What can hang from each mark
Q_411: Q_378 Q_987
Q_388: Q_848 Q_987
Q_378: Q_11 Q_411 Q_987
Q_11: Q_378 Q_987
Q_848: Q_388 Q_987
Q_987: Q_11 Q_378 Q_848

Every row comes from one small tree of marks. Brackets hold a mark, then the marks that hang from it, in the order of their numbers. Every link used is in the known rows. Which tree was each row made from?
Known rows
(Q_848 Q_388 (Q_987 Q_11 Q_378)): [-12 -11 -29  15 -19  15 -17  -7  42 -16  -5  42 -18  34   2  37 -30 -41
  36  -8]
(Q_848 (Q_388 Q_987)): [ -8  -7 -79   2 -52  39  -2 -11  -4 -43  -1  38 -28  10  18   4 -30   0
  40   2]
(Q_378 Q_11 (Q_411 (Q_987 Q_848))): [  8 -37 -11 -14 -43   7 -11  -3   0 -65  20  35 -17   3 -31   0 -33 -22
  44 -51]
(Q_848 Q_388 (Q_987 Q_11)): [-12 -17 -65   8 -17  22  -3  -8  19 -27  -5  45  -7  21  -9  32 -17 -31
  35  -6]
(Q_388 Q_987): [ -6   2 -45   5 -47  33  -5   5 -17 -40   7  33 -35   4   5  -2 -40   1
  45 -21]
(Q_388 Q_848 Q_987): [ -2 -29 -49   1 -44  42  -7  13 -21 -44   4  28 -30  -4  23   9 -58   8
  33 -21]
(Q_411 (Q_378 Q_11) (Q_987 (Q_848 Q_388))): [ -5 -25 -14   6 -60   4  -5 -23   0 -53  -2  48 -32  49 -15   5  -6 -29
  37 -11]
(Q_11 (Q_378 (Q_987 Q_848))): [ -2 -27 -25   5 -63  12 -14  -1  10 -43  27  26 -10   6 -13 -43 -34  -1
  25 -35]
(Q_848 (Q_987 Q_11)): [-10  -7 -32  11 -13  17  -9  10   8 -26   3  41 -14  15 -21  25 -28 -32
  39 -29]
(Q_388 Q_848 (Q_987 Q_11 (Q_378 Q_411))): [ -1 -48  -1 -10 -41  27 -28  27  22 -21  16  23 -10  10  31  50 -76   1
  24 -34]
(Q_848 Q_388 (Q_987 Q_378)): [ -8   0 -33  15 -14  23 -10 -22  30 -37 -11  32 -38  27   2   7 -29 -32
  38  -6]
(Q_411 (Q_378 Q_11) Q_987): [-13  12   8   0 -50   5  -2   2 -10 -59  -2  36 -60  44 -31  19 -19 -19
  37 -29]
(Q_848 (Q_388 (Q_987 Q_11))): [-13 -18 -73   4 -57  30 -10   3   6 -23   5  47  -7  17  17  34 -30 -10
  37  -1]
(Q_11 (Q_987 Q_848)): [  1 -15 -34  10 -65   8 -15  -3 -21 -40  19  48 -12   9 -11 -33 -37 -16
  42 -50]
(Q_378 Q_11 Q_411 Q_987): [  3 -41 -27 -28 -69  24  -6   2  29 -70  34   6 -15   9 -42   3 -38  15
  23 -32]
(Q_11 (Q_378 Q_411) (Q_987 (Q_848 Q_388))): [ -4 -34 -60 -20 -51   7 -15 -15  14 -41  14  44  10  -6  14 -35 -35  -5
  13 -37]
(Q_388 (Q_987 Q_378)): [ -6   8  -7  12 -48  24 -18   4   4 -31   8  30 -46  19  18   5 -52 -10
  46 -25]
(Q_378 Q_11): [ -3 -13 -39  -5 -56  21  -7  -4   5 -64  18  36 -37  17 -21   1 -41 -10
  40 -39]
(Q_388 Q_848 (Q_987 Q_11)): [ -7 -39 -46   2 -48  35 -15  29 -11 -23  11  36  -9   5  21  38 -60  -2
  30 -21]

Which tree is each row?
[ -9  -8  21  25 -53 -11 -14   7 -16 -31   2  56 -25  47 -18  22 -11 -32
  48 -45]	(Q_411 Q_378 (Q_987 Q_11 Q_848))
[ -2 -39 -43  -2 -46   4 -12  -7   9 -47   8  50   7  11  -9  28 -18 -25
  44 -40]	(Q_378 (Q_411 (Q_987 Q_11 (Q_848 Q_388))))
[ -7  -2 -41  10 -54  29 -15 -12  16 -32   0  35 -38  23  28  10 -41 -10
  41  -2]	(Q_848 (Q_388 (Q_987 Q_378)))
[ -6 -25 -26  10 -46  -1 -22   8   9 -25  22  56   2  12   4 -10 -38 -25
  33 -55]	(Q_987 (Q_11 Q_378) Q_848)
[ 13 -68 -14 -19 -74  17 -13  -6  27 -61  42  13   4  10 -40 -17 -38   4
  28 -38]	(Q_378 Q_11 Q_411 (Q_987 Q_848))
[ -5 -33 -25 -13 -69  18 -11  15  26 -50  30  17   1  12 -34  26 -35  11
  27 -43]	(Q_378 Q_411 (Q_987 Q_11))
[  3 -44 -67  -8 -77  17 -15 -18   5 -41  20  49   1  18  -9 -20 -32 -22
  29 -19]	(Q_378 (Q_11 (Q_987 (Q_848 Q_388))))
[  3 -70 -47  -6 -76  14 -16  -9  36 -44  30  30  28  17 -20  10 -22   0
  28 -25]	(Q_378 Q_411 (Q_987 Q_11 (Q_848 Q_388)))
[  7 -35  10  11 -62   6 -27 -11  23 -44  27  40 -28  34  -7 -13 -51 -30
  44 -48]	(Q_987 (Q_378 Q_11) Q_848)
[  6 -59 -57 -27 -71  13 -13 -19  19 -50  24  40  11   9 -10 -14 -36 -10
  22 -29]	(Q_378 (Q_11 (Q_987 (Q_848 Q_388))) Q_411)
[-13  -1  -4  -8 -73   8  -9   3  -4 -45   9  36 -40  46 -23  -1 -29  -6
  20 -31]	(Q_411 (Q_378 (Q_11 Q_987)))
[-17   1 -31   2   0  12 -11  19  19 -15   3  42 -12   6  -8  13 -32 -32
  25 -28]	(Q_848 (Q_987 (Q_11 Q_378)))
[  2 -23   5 -16 -50  12 -19  -5  38 -61  24  24 -38  23 -13  13 -56  -8
  34 -52]	(Q_987 (Q_378 Q_11 Q_411))
[  2 -41 -11  -6 -50  34 -23  17  12 -32  15  21 -36  15  24  22 -77  -8
  26 -13]	(Q_388 Q_848 (Q_987 (Q_378 Q_11)))
[ -9 -34 -60   8 -51   5 -20  -8  21 -27  12  59   8  15  17  -3 -28 -24
  29 -33]	(Q_987 (Q_11 Q_378) (Q_848 Q_388))
[ -7 -26 -19  -3 -11  13 -16  -9  54 -26   1  32  -7  26  -2  43 -31 -30
  29 -18]	(Q_848 Q_388 (Q_987 Q_11 (Q_378 Q_411)))
[  6 -57  -3 -24 -44  35 -24  15  25 -41  19  12 -26   7  21  27 -81   4
  19 -23]	(Q_388 Q_848 (Q_987 (Q_378 Q_11 Q_411)))
[-14  18   8  19 -46  -2 -22  18   8 -34   7  45 -41  28 -12  43 -40 -35
  52 -49]	(Q_411 (Q_987 Q_11 Q_378))
[ -5 -37 -37   8  -8  28  -9  18   4 -28   1  34  -9   9  -4  36 -48 -23
  28 -27]	(Q_388 (Q_848 (Q_987 Q_11)))
[ -1 -28  14  17 -79   8  -8 -11  -1 -49  19  24 -26  45 -27 -24 -15   4
  33 -31]	(Q_411 (Q_378 (Q_987 Q_848)))
[ -2 -37 -22  24 -66   3 -29 -17  32 -26  15  55  -6  39  15  16 -35 -34
  45 -35]	(Q_987 Q_11 Q_378 (Q_848 Q_388))
